(in the rows, 128 means zero)
Known rows, with every way that one mark hangs from another
(Z M): [121 134  79 121 133 117 106 134 121 110 114 130 114 146 154 130 126 122
 137 145 141 131  98 169 122 117 162 149 114 112 124 120 130 140  93 127
 175 121 112 167 121 116 131 138 121 126]
(B E (K R)): [140 110  96 119 167 105 126 138 126 135 139 126 126 140 149 127 130 126
 149 187 128 135 113 155 119 113 135 154 103 109 133 143 127 108 111 125
 152 136 105 154 101 134 156 141 114 126]
(R (K (B L) P)): [129 104 120 117 133 114  74 136 115 107 157  90 113 186 150 137 130 151
 134 157 128 127 112 145 137 113 161 153 109 128 137 143 110 120  90 126
 130 142 114 171 126 141 134 138 115 137]
(Z (M (H N))): [122 132  76 124 134  88 110 140 126 108  69 132 102 152 125 129 123 132
 123 149 139 132  97 163 121 116 217 143 146 115 108 115 129 138  95 125
 148 113 107 158 117 120 142 137 122 107]
(C N (Y (W (E U)))): [146 109 150 108 146 116 159 139 109 117 124 135 122 143 148 108 137 117
  97 149 115 137 113 132 157 147 163 118 110 100 138 134 142  91 104 130
 142 104 104 153 114 130  73 137 135  77]
(E (U (Y S V W))): [114 105 125 125 141 108 128 132 111 120 119 144 123 143 138 110 152 118
 157 140 139 130 101 120 184 141 158  58 166 106 183 128  99 121 126 129
 100 110 113 162 167 132  54 142 136 120]
(B (E U) (K P R T) L): [113 113 102 127 174  85 123 134 108 143 157 104 137 143 170 127 131 144
 128 212 127 134 126 144 127 107 115 143 113 128 137 152 138  46 115 132
  53 150 120 185  87 149 193 151 103 125]
(U E (Y W)): [165 115 105 120 135 120 107 131 123 107 101 150 115 137 133 125 149 118
 153 138 141 136  99 127 151 130 123  99  93 109 147 133 135 182 105 123
 143 118  96 159 167 125 124 134 124 116]
(C (N H) (Y S (W (E U)))): [144  98 159 108 142 123 161 130 101 117 157 134 127 149 154  90 137 120
 103 128 119 132 119 131 148 147 145 100 104  95 166 130 143  89 135 122
 146  94 107 151 123 134   4 147 141  71]
(N H): [125 110 119 119 131 118 124 132 114 110 142 121 122 145 156 128 123 120
 155 130 135 119  96 167 123 113 143 150 107 109 142 133 136 135  91 116
 191 104 111 154 115 117 125 136 123 130]
(C (N H) Y): [133 106 115 111 134 121 146 127 109 109 149 125 120 147 160 111 126 121
 141 142 120 124 107 147 123 130 159 141 112  96 116 138 140 129  97 116
 210 105 112 154 110 122  85 139 126  84]
(M H Z): [129 113 160 107 132 113 140 138 105 114 117 125 112 145 109 151 123 126
 134 136 145 127  96 161 138 114 204 134 118 124 134 126 141 130  71 114
 171 127 100 141 114 118 127 128 126 140]
(F V): [130 120 113 117 123 108 127 128 130 118  99 121 118 144 149 141 124 116
 134 165 148 125  95 163 137 128 159 153 135 104 132 138 137 138 112 125
 178 122 110 167 119 109 131 137 119 117]
(P K): [101 112 109 111 129 119 146 138 114 106 113 116 122 130 152 139 122 122
 143 146 135 126  99 159 134 118 149 144 116 108 130 135 124 139  83 120
 160 119 103 159 122 115  69 125 134 130]
(W (E (U (Y S V)))): [141 113 159 114 152 121 132 142 123 133 111 150 119 145 150 118 102 113
 143 133 142 128 102 123 159 110 149  76 178 116 148 124  92 121 129 126
  99 110 109 155 158 130  70 147 129 118]
(E (U (Y S (V F) W))): [109  94 129 125 128  89 127 137 100 127  94 142 124 141 136 115 152 117
 158 130 135 126 104 119 183 133 160  60 146 103 180 132 115 116 158 125
  92 105 109 144 170 123  51 145 142 125]
(B (E (U Y)) K (L T)): [119 129  98 123 168  88 131 124 124 139 166 129 150 130 166 122 122 127
 161 203 116 130 117 163 119 110 139 133 120 134 113 154 157 104 128 134
  65 163 116 136 152 131 124 134 120 129]
(L (B (E (U (Y S W)))) T): [123 138 120 139 163 104 124 136 114 129 148 187 135 140 150  91 153 118
 154 115 116 131 105 152 122 144 135  87 115 113 150 151 157 144 155 117
  91 104 119 155 137 132  48 142 136 121]
(W E): [159 119 145 110 138 124 127 145 126 118 106 125 118 140 152 137 103 115
 124 140 138 131  97 163 131 110 156 147 114 116 128 129 128 133  92 123
 182 110 101 150 119 118 128 136 122 129]
(Z (M H)): [122 132  81 121 134 119 109 130 118 110 116 131 107 152 138 134 124 130
 126 134 139 130  94 165 120 113 205 140 118 119 127 116 134 137  93 124
 172 123 107 161 114 117 134 137 121 125]
(M (H N) Z): [134 112 152 109 129  83 136 149 114 110  72 126 107 143  94 145 124 128
 134 153 145 131  97 158 135 114 217 138 143 119 111 124 133 128  74 120
 146 121 100 141 117 118 134 127 126 119]
(E (U (Y S (V F)))): [110  99 128 125 127  92 124 138 105 129  90 142 124 141 142 126 123 112
 168 133 135 120 103 127 158 113 158  83 160 108 149 133 111 122 159 123
  91 113 112 140 164 117  64 148 138 129]
(J X): [134 110 110 125 140 120 120 138 118 121 116 107 118 145 148 139 118 112
 139 143 113 127  90 163 134  95 168 133 113 111 137 127 136 132  82 122
 187 115 105 165 122 156 123 179 121 131]
(F S (V (Y (W (E U))))): [141 133 143 112 128 109 139 126 130 134 123 130 112 148 147 122 136 117
 100 160 142 125 109 146 153 151 144 110 101 102 108 135 163 100 198 129
 106 110 107 159 117 116 111 130 127  75]
(C (Y S W)): [134 101 118 119 129 119 145 129 112 105 120 123 120 142 142  99 151 125
 138 142 127 137  99 135 157 149 161  97 102 100 170 129 137 123 117 125
 193 105 107 157 120 127  33 141 136 120]
(P (K B T)): [ 97 126 120 125 145 116  75 142 113 113 110 125 118 136 165 135 116 137
 133 139 139 131 101 155 135 120 134 149 115 110 126 141 108 152  70 119
 127 103 111 175 107 126 123 133 130 141]
(L (B E K) T): [137 140 104 128 162 106 129 138 116 133 155 163 138 135 166 111 122 126
 147 140 118 125 108 188  93 119 133 163 120 115 115 161 160 154 112 116
 158 125 111 131 106 120 128 138 121 134]
(Y V): [132 111 118 118 134 114 127 138 119 117 112 123 123 140 147 133 123 116
 153 144 143 123  91 161 162 118 162 127 174 108 148 134  96 133  92 122
 181 115 109 160 125 117 129 141 122 136]
(V F (Y S (W (E U)))): [135 109 154 115 127  97 133 146 102 129 122 124 122 142 139 115 134 116
 117 123 126 127 107 141 144 130 148  88  62 105 122 130 172  89 164 122
 112  94  97 122 131 124  46 139 142 124]
(R (K (B (L T)) (X J))): [125 135 120 123 161 108  78 129 124 121 182  98 130 177 168 140 118 160
 119 161  96 125 105 180 128 123 138 124 113 130 118 139 112 136  75 131
 161 131 119 152 122 165 134 142 121 140]
(W (E (U (Y V)))): [144 118 154 115 150 119 126 138 122 132 104 147 117 141 147 132 104 117
 139 140 139 126  98 129 161 108 151  95 178 117 129 128  95 124 107 125
  99 111 111 156 153 126 131 135 126 116]
(W (E (U Y))): [142 125 149 112 150 119 126 142 122 125 105 147 115 141 149 132 105 114
 134 141 130 131  99 135 131 107 149 118 118 118 109 130 130 127 104 127
 100 115 109 150 148 126 129 131 127 118]
(X J): [132 120 112 115 147 114 128 142 118 115 124 117 120 132 142 139 128 130
 138 152 135 130  85 166 128 129 155 109 112 110 120 127 114 134  81 127
 204 112 112 136 121 127 130 122 124 135]
(E (U Y)): [109 124 117 120 144 113 123 137 117 117 113 144 118 139 147 138 127 114
 162 147 128 129  97 137 132 117 155 117 122 115 114 136 127 125  99 126
 102 117 118 152 149 124 128 133 129 125]
(L B): [122 121 122 129 137 123 122 149 116 108 124 146 108 144 151 124 129 120
 150 103 127 126  95 164 114 117 167 154 122 117 120 150 134 154  87 114
 185 107 111 164 110 119 127 136 126 137]
(P (K B)): [ 97 112 121 120 141 124  92 144 115 109 124 120 115 134 152 136 124 134
 141 137 136 127 101 154 136 117 148 151 116 107 127 140 102 153  79 119
 139 108 107 171 123 123  98 128 134 134]
(C (N H) (Y (W (E U)))): [142 104 158 110 144 120 159 130 101 118 150 134 122 146 156 102 136 122
 100 134 115 127 119 133 150 144 147 118 105  96 148 131 147  92 108 121
 151  95 108 151 113 129  67 136 137  68]
(H N): [132 113 107 121 134  83 125 151 127 109  70 118 114 143 136 132 123 119
 147 159 133 133  94 163 129 118 171 152 143 108 108 133 123 129  93 124
 157 104 107 155 123 119 133 137 124 117]
(Y S V): [130 106 120 119 132 117 133 140 117 117 116 123 122 144 147 119 121 113
 159 140 146 126  91 158 160 118 158 108 174 110 164 130  93 131 116 122
 176 110 110 160 134 122  66 151 126 136]
(R (K B P T (X J))): [129 137 130 126 165 113  60 137  97 123 156 124 117 185 177 143 120 175
 104 145 114 125 108 140 130 123  94 103 111 104 123 128 110 134  55 126
 144 105 124 158  94 175 187 153 114 127]

Rows
[139  89 123 113 105  92 151 123 100 122 116 123 127 145 152  95 152 123
 128 130 125 115 120 131 172 150 160 107 139  85 169 141 131 123 204 118
 197  98 108 149 119 114  67 151 134  51] => (C (N H) (Y (V (F S)) W))
[125 105 115 119 111  98 122 141 105 114 118 113 118 140 136 115 150 119
 142 131 130 127 102 148 144 136 161  91  60 100 122 134 175 126 149 119
 171  99  96 127 128 117  51 139 139 134] => (V F (Y S W))
[161  90 159 114 117 107 133 143 110 126  82 119 125 141 139 110 126 121
 115 123 141 128 106 144 180 128 156  88 139 107 195 122 116 125 154 121
 169  99  93 143 138 118  51 150 134 127] => (Y S (V F) (W E))
[116  99 103 116 161  99 143 136 126 130 161 100 127 136 147 132 131 112
 152 187 123 133 105 166 132 112 142 159 119 135 136 147 150  70 141 130
 105 151 113 162 112 125 114 139 123 134] => (B (E U) L)
[ 83 115 116 134 160 112  77 140 121 117 138  87 111 143 174 137 119 158
 118 159 115 133 120 147 143 103 127 154 112 129 129 143  97 116  74 124
  96 116 114 232  85 162 165 162 115 135] => (P (K (B L) R T X))
[163 134 139 112 117 118 131 124 140 127 115 123 115 144 145 122 133 121
  97 158 145 128 104 147 151 150 155 111  95 102 105 135 164 131 192 127
 168 110 101 160 120 114 118 133 121  77] => (F S (V (Y (W E))))
[117 145 115 134 166  97 137 141  95 137 168 173 137 139 171 118 128 138
 136 143 117 119 115 171  97 122 107 151 130 111 116 162 161 110 111 117
  77 119 121 139 101 130 143 139 120 125] => (L (B (E U) (K P)) T)
[165  96 155 107 132 129 153 125 108 118 140 128 124 147 154  93 131 129
 103 133 130 123 117 130 176 142 152 100 158  92 168 131 112 127 105 121
 208  94 105 159 117 131  70 139 127  69] => (C (N H) (Y V (W E)))
[110 116 118 127 140 108 121 134 111 113 115 139 118 141 138 125 155 120
 152 145 129 133  99 130 157 138 157  98 106 108 145 135 134 122  98 127
 101 115 113 156 154 129 114 131 132 122] => (E (U (Y W)))
[143 115 158 115 125  93 130 138 123 143  72 147 122 141 150 135 103 113
 136 130 137 121 109 126 156 108 148 102 158 114 127 133 114 121 207 126
  84 111 108 143 154 113 124 145 130  92] => (W (E (U (Y (V (F S))))))
[108 107 102 126 182  95 130 131 113 146 185  99 133 136 186 127 120 138
 128 207 107 131 121 156 129 106  91 161 120 130 136 153 167  61 121 136
  68 159 116 168  91 154 163 163 114 135] => (B (E U) (K T X) L)
[113 103 126 125 118  83 127 132 110 130  78 140 122 141 138 123 151 116
 150 134 136 123 107 122 180 140 159  83 146 105 165 139 120 120 203 126
  88 110 113 145 162 116 109 142 135  95] => (E (U (Y (V (F S)) W)))
[163 101 153 116 111  97 130 139 122 132  76 122 123 139 141 123 128 120
 110 126 143 125 107 146 180 133 154 111 139 106 179 131 122 126 198 123
 169 104  97 145 129 109 108 149 129  98] => (Y (V (F S)) (W E))
[127 117 119 119 164 104  83 140 105 135 164 144 116 188 152 131 134 138
 138 161 123 126 114 143 125 119 109 150 114 111 135 141 127  97 118 122
  74 126 119 146 107 142 134 138 123 121] => (R (K (B (E U)) P))
[140 124 103 126 167 106 122 134  96 140 161 128 127 139 187 131 118 154
 117 185 118 124 119 143 115 108  67 143 116 104 134 144 164 103  99 125
 120 131 114 161  84 150 193 169 105 124] => (B E (K P T X))
[139 102 159 117 142 118 143 143 111 127 119 132 125 144 140 112 130 114
 117 132 140 129 100 145 184 136 146  86 165 109 198 122  99  94 128 127
 122 102 104 160 136 130  47 146 134 123] => (Y S V (W (E U)))
[171 104 147 106 135 127 153 135 115 118 116 128 121 143 148  97 131 121
  98 145 127 131 115 127 185 144 170  97 167  98 155 132 106 122 104 127
 202 106  98 161 120 127  78 139 126  79] => (C N (Y V (W E)))
[167 117 145 116 135 126 118 135 123 112 102 136 117 140 142 121 130 123
 121 138 135 138 101 128 152 130 159  98 101 111 144 127 132 157  96 125
 163 110  99 152 152 126 120 132 124 120] => (U (Y (W E)))
[119 115 104 125 170  92 137 143 103 138 150 136 127 146 155 130 136 138
 138 186 127 130 121 141 119 113 114 141 114 107 133 146 127  63 114 127
  71 130 115 163 100 142 173 145 113 112] => (B (E U) (K P R))
[139 102 165 115 135 100 129 141 115 138  83 146 122 141 146 121 102 114
 145 125 138 123 107 122 157 106 152  80 159 113 143 129 112 119 161 125
  91 107 104 138 162 122  65 148 137 121] => (W (E (U (Y S (V F)))))
[ 84 120 118 131 173 114  79 140 120 121 151  84 117 136 171 141 122 171
 105 167 116 133 115 149 141 115 124 114 109 124 123 136  80 116  63 129
 121 112 117 216  88 175 166 147 117 134] => (P (K (B L) R T (X J)))
[162  97 158 116 117 105 122 137 115 129  79 134 121 138 138 111 126 123
 130 120 142 128 107 115 176 124 160  60 139 104 178 125 117 152 156 122
 153 104  95 142 167 122  55 148 135 118] => (U (Y S (V F) (W E)))
[167 103 110 121 136 122 112 128 122 115 103 152 121 140 134 109 147 117
 161 133 153 128  98 116 180 136 123  54 153 104 183 129 100 177 133 126
 140 116  97 167 183 131  61 147 128 114] => (U E (Y S V W))
[162 101 110 120 126 101 106 133 119 124  68 150 119 135 142 133 119 112
 167 133 147 117 103 129 155 105 124 101 150 109 132 137 116 180 141 121
 131 119  97 145 170 115 135 145 125 122] => (U E (Y (V F)))
[113 110 124 123 141 110 125 133 114 119 114 143 124 140 137 121 154 119
 155 143 137 127 101 124 187 138 159  77 168 106 166 132 102 123 103 127
 103 116 116 161 158 128 113 133 131 119] => (E (U (Y V W)))
[168 108 108 122 138 120 110 127 123 114 100 153 118 138 135 121 147 117
 153 140 148 126 100 120 181 133 122  76 155 105 164 131 102 181 108 124
 143 120  98 164 173 128 122 139 123 114] => (U E (Y V W))
[133  91 164 118 128  98 141 145 103 135  92 130 125 141 140 117 130 113
 115 122 141 127 108 141 183 128 146  90 146 105 194 127 118  89 161 125
 111  99  99 141 140 122  44 150 142 126] => (Y S (V F) (W (E U)))
[125 121 109 117 112  88 121 142 120 123 107 115 115 140 149 134 124 114
 152 137 129 121 102 160 115 120 158 134  71 108  73 142 170 129 194 121
 168 109 106 129 117 108 123 139 128 109] => (V (F S) Y)
[160 119 143 112 109 100 126 142 122 129 102 117 119 139 140 121 131 120
 109 132 132 126 110 145 142 134 157 111  56 106 103 132 179 125 200 122
 170 101  94 129 119 114 110 137 129  97] => (V (F S) (Y (W E)))
[106 109 107 121 159 110  85 136 129 130 149  95 127 129 162 125 121 138
 135 179 133 134 113 159 134 109 126 159 112 129 132 152 131 124 115 124
 110 139 109 188  98 134 111 136 122 140] => (P (K (B E L) T))
[122 121 123 135 146 110  62 139 109 116 152  90 114 148 179 136 119 165
 115 160 118 124 110 147 136 101 117 151 119 127 133 148 127 112  74 126
 108 116 122 211  96 160 216 177 105 141] => (K (B L) P T X)
[128 129 117 131 141 109 111 140  99 118 123 122 119 149 184 142 115 148
 113 147 122 120 102 149 129 110  99 133 124 108 131 136 147 117  74 122
 136  98 118 186  88 146 195 172 108 130] => (K P T X)
